Every row comes from one small tree of marks. The marks that hang from a mark follow it in brackets, in alphabetical order. Every link used is in the known rows. Which tree was each row made from?
Known rows:
X[W[P[D[E[B]]] Z]]: -.03; -.17; .03; -.09; -.09; .29; -.24; .02; .34; -.32; .11; .07; .19; .25; .26; -.24; -.06; .02; -.31; -.13; .00; -.03
W[P[D[E[B]]]]: -.12; -.14; -.10; .10; -.13; .19; -.32; .05; .14; -.09; .12; -.05; .00; .19; .26; -.10; -.01; -.01; -.22; -.15; .05; -.18
W[P[D[E J]] X Z]: .04; -.18; .10; -.02; -.21; .25; -.31; .00; .24; -.25; .18; -.23; .20; .50; .44; -.22; .02; .14; -.29; -.07; -.12; -.06
Z[W[P[D]]]: .05; -.05; .05; .19; -.11; .09; -.15; .02; .25; -.26; .14; -.08; .20; .38; -.01; -.07; .01; .19; -.14; -.08; -.01; -.05
K[E[B] S]: .23; -.05; .06; .07; .05; .03; -.15; .07; .21; .14; .12; .05; -.15; -.37; .00; .00; .01; -.21; -.06; -.17; .23; -.23
Z[W[P[D] X]]: .10; -.12; .11; .26; -.21; .10; -.12; -.01; .08; -.24; .19; -.09; .18; .48; -.05; -.13; .03; .29; -.18; -.03; -.06; -.02
D[X]: -.06; -.14; .24; .01; .14; .02; -.01; .03; -.04; .09; .06; -.06; -.04; .04; .06; -.13; .00; .10; -.17; -.10; .08; -.03
P[D]: -.05; -.15; .07; -.01; .06; .05; -.16; .11; .00; .04; .06; -.02; .02; .14; .20; -.06; .03; -.01; -.03; -.08; .06; -.16
X[W[P Z]]: .10; -.06; .18; -.09; -.01; .12; .03; -.06; .40; -.28; .15; .06; .34; .27; -.01; -.23; -.14; .14; -.26; -.08; .05; .07
Z[W[X]]: .19; -.09; .24; .18; -.11; .02; -.03; -.10; .04; -.21; .22; .04; .13; .31; -.06; -.12; .00; .20; -.17; -.06; -.03; .02
X[W[P[D[E]] Z]]: -.05; -.12; .07; -.16; -.03; .24; -.18; -.03; .41; -.32; .11; -.01; .28; .37; .21; -.22; -.07; .08; -.27; -.11; .00; -.03
J[D[E[B K] P]]: -.03; -.02; -.16; -.09; .16; .04; -.40; .16; -.20; .36; .03; -.01; -.24; -.16; .32; -.15; .08; -.14; -.29; -.12; -.07; -.24
D[E[K] J X]: -.08; -.15; .19; -.11; .26; .09; -.31; .06; .03; .09; .10; -.31; -.10; -.05; .53; -.12; .04; -.10; -.29; -.19; -.02; -.14
W[P X Z]: .20; -.14; .17; .07; -.23; .09; .03; -.09; .20; -.25; .23; .00; .22; .44; .00; -.23; -.16; .25; -.25; -.02; -.02; .04
P[D[X]]: -.15; -.22; .15; -.01; .14; .10; -.13; .15; -.12; .09; .00; -.11; -.08; .13; .20; -.11; .07; .07; -.10; -.08; .03; -.11
S[K[E]]: .22; .04; .16; -.06; .10; -.10; -.03; .04; .18; -.02; .17; -.04; .05; -.08; .04; .01; -.08; -.20; -.02; -.10; .28; -.24
P[D[E J X[W]]]: -.25; -.17; .21; -.15; .23; .25; -.35; .10; .06; .04; .01; -.27; .03; .09; .52; -.18; .21; -.02; -.25; -.17; -.04; -.09
X[W[P[D[J]]]]: -.05; -.07; .14; .00; .09; .15; -.19; .09; .19; -.04; .10; -.17; .26; .17; .21; -.17; .09; .05; -.17; -.12; .02; -.03
P[D[E]]: -.14; -.14; .02; -.08; .02; .13; -.29; .02; .10; -.02; .07; -.07; -.01; .18; .34; -.06; .03; -.06; -.12; -.13; .05; -.22
K[S]: .17; -.09; .19; -.05; .19; -.01; -.05; -.08; .24; .11; .06; .00; .00; -.07; -.07; -.02; -.06; -.05; -.01; -.16; .13; -.13
P[D[E J]]: -.12; -.10; .08; -.07; .08; .17; -.40; .07; .12; .02; .09; -.23; .04; .13; .56; -.07; .14; -.12; -.14; -.16; .00; -.20
W[P]: .05; -.02; .08; .12; -.06; .00; -.03; -.04; .22; -.05; .17; -.06; .15; .19; -.04; -.10; -.10; .11; -.16; -.10; .10; -.06
J[D]: .09; .05; .08; -.11; .08; -.06; -.11; .07; -.16; .28; .09; .08; .01; .03; .08; -.12; .07; -.02; -.12; -.08; .04; -.15
Z[W[P[D[E[B]]] X]]: .03; -.15; .02; .27; -.29; .22; -.30; -.03; .09; -.29; .20; -.03; .06; .41; .11; -.15; .03; .18; -.28; -.10; -.07; -.07
X[W]: .03; -.06; .23; -.06; .14; .03; .00; -.04; .14; -.04; .11; .08; .18; .04; .02; -.16; -.02; .01; -.14; -.11; .10; .00

Write each row's tree:
.24; .00; .10; .03; .05; -.05; -.10; .10; .07; -.02; .16; .07; -.04; -.20; .09; .00; -.08; -.28; -.06; -.13; .27; -.25  S[K[E[B]]]
-.22; -.18; .16; -.08; .16; .21; -.38; .13; .01; .08; .03; -.31; -.06; .12; .56; -.12; .19; -.04; -.21; -.16; -.04; -.15  P[D[E J X]]
-.15; -.09; .26; -.07; .15; .14; -.29; .00; .11; .06; .09; -.29; -.01; .04; .47; -.14; .11; -.02; -.29; -.19; .00; -.08  D[E J X]
-.14; -.15; .13; -.09; .20; .13; -.14; -.05; .15; -.05; .10; -.15; .01; .08; .16; -.20; -.09; .05; -.36; -.15; .04; -.06  D[E[K] X[W[P]]]
-.06; -.10; -.05; .03; .18; .14; -.49; .13; .05; .15; .07; -.25; -.16; -.21; .58; -.12; .07; -.19; -.31; -.19; -.07; -.18  D[E[B K] J P]
-.13; -.13; .25; -.13; .25; .16; -.02; .08; .17; .00; -.04; -.11; .07; .08; .06; -.29; .03; .23; -.31; -.06; -.05; .11  D[P X[W[Z]]]
-.21; -.23; .10; -.01; .09; .26; -.45; .18; -.10; .08; .03; -.21; -.13; .00; .62; -.14; .19; -.10; -.24; -.19; -.04; -.16  P[D[E[B] J X]]
-.20; -.23; .17; -.24; .12; .26; -.22; .05; .17; -.16; .01; -.05; .05; .23; .35; -.22; .04; .06; -.27; -.12; -.02; -.05  P[D[E X[W[Z]]]]
-.14; -.07; -.04; .07; .03; .15; -.32; .02; .12; .09; .06; -.05; -.14; -.06; .28; -.14; .02; -.04; -.29; -.16; .01; -.12  D[E[B] P]
.18; -.04; .18; .27; -.21; .05; -.03; -.11; .16; -.26; .24; -.05; .22; .41; -.16; -.14; -.04; .29; -.23; -.05; -.03; .04  Z[W[P X]]
-.05; -.20; .11; -.03; -.05; .18; -.10; .12; .19; -.19; .06; -.12; .12; .37; .15; -.20; -.07; .21; -.23; -.05; -.02; -.02  W[P[D[X]] Z]
.00; -.10; .34; -.09; .14; .18; -.08; .05; .26; -.14; .09; -.22; .27; .17; .24; -.28; .03; .14; -.33; -.12; -.03; .11  D[J X[W[P Z]]]
-.11; -.28; .07; -.15; .30; .13; -.30; .08; .03; .12; -.03; -.17; -.22; .00; .29; -.06; .01; -.08; -.13; -.17; .02; -.25  P[D[E[K[S]] X]]
.03; -.18; -.04; -.01; .05; .08; -.29; .01; .01; -.03; .14; .08; -.15; -.11; .36; -.09; -.12; -.21; -.23; -.18; .06; -.21  D[E[B K]]
-.22; .03; .05; -.15; .21; .07; -.26; .09; -.12; .41; -.03; -.16; -.18; .02; .21; -.19; .17; .09; -.32; -.09; -.07; -.13  J[D[E P X]]
-.20; -.23; .15; -.19; .32; .21; -.38; .16; -.02; .05; .01; -.28; -.04; .02; .58; -.17; .13; -.11; -.25; -.16; -.06; -.14  P[D[E[K] J X[W]]]
-.04; -.10; .12; -.16; .00; .28; -.27; .01; .42; -.28; .12; -.16; .32; .32; .40; -.23; .02; .04; -.30; -.13; -.04; -.02  X[W[P[D[E J]] Z]]
.03; -.25; .00; .05; -.31; .27; -.27; .01; .13; -.30; .18; .01; .08; .45; .29; -.23; -.08; .14; -.31; -.07; -.07; -.08  W[P[D[E[B]]] X Z]
-.12; -.25; .12; -.09; .22; .17; -.23; .04; -.06; -.02; .07; .04; -.16; -.15; .29; -.21; -.05; -.11; -.34; -.19; .03; -.09  D[E[B K] X[W]]
-.16; .00; .12; -.30; .22; .16; -.22; .06; .04; .21; -.04; -.07; -.02; .10; .22; -.31; .14; .12; -.40; -.09; -.11; -.01  J[D[E P X[W[Z]]]]
-.24; -.11; .11; .05; .17; .23; -.43; .13; .03; .21; .00; -.32; -.19; -.15; .52; -.19; .20; -.02; -.38; -.19; -.07; -.06  D[E[B] J P X]
-.08; -.05; .01; -.06; .25; .08; -.40; .06; .18; .16; .07; -.37; -.05; -.08; .53; -.10; .07; -.11; -.27; -.15; -.07; -.17  D[E[K] J P]
.01; .00; -.02; -.10; -.01; .07; -.32; .04; -.15; .22; .10; .14; -.11; -.03; .27; -.14; .08; -.14; -.25; -.16; .03; -.21  J[D[E[B]]]
-.09; -.06; .06; -.11; .07; .11; -.30; .09; -.25; .28; .05; .06; -.21; -.06; .27; -.19; .11; -.05; -.31; -.16; .00; -.16  J[D[E[B] X]]
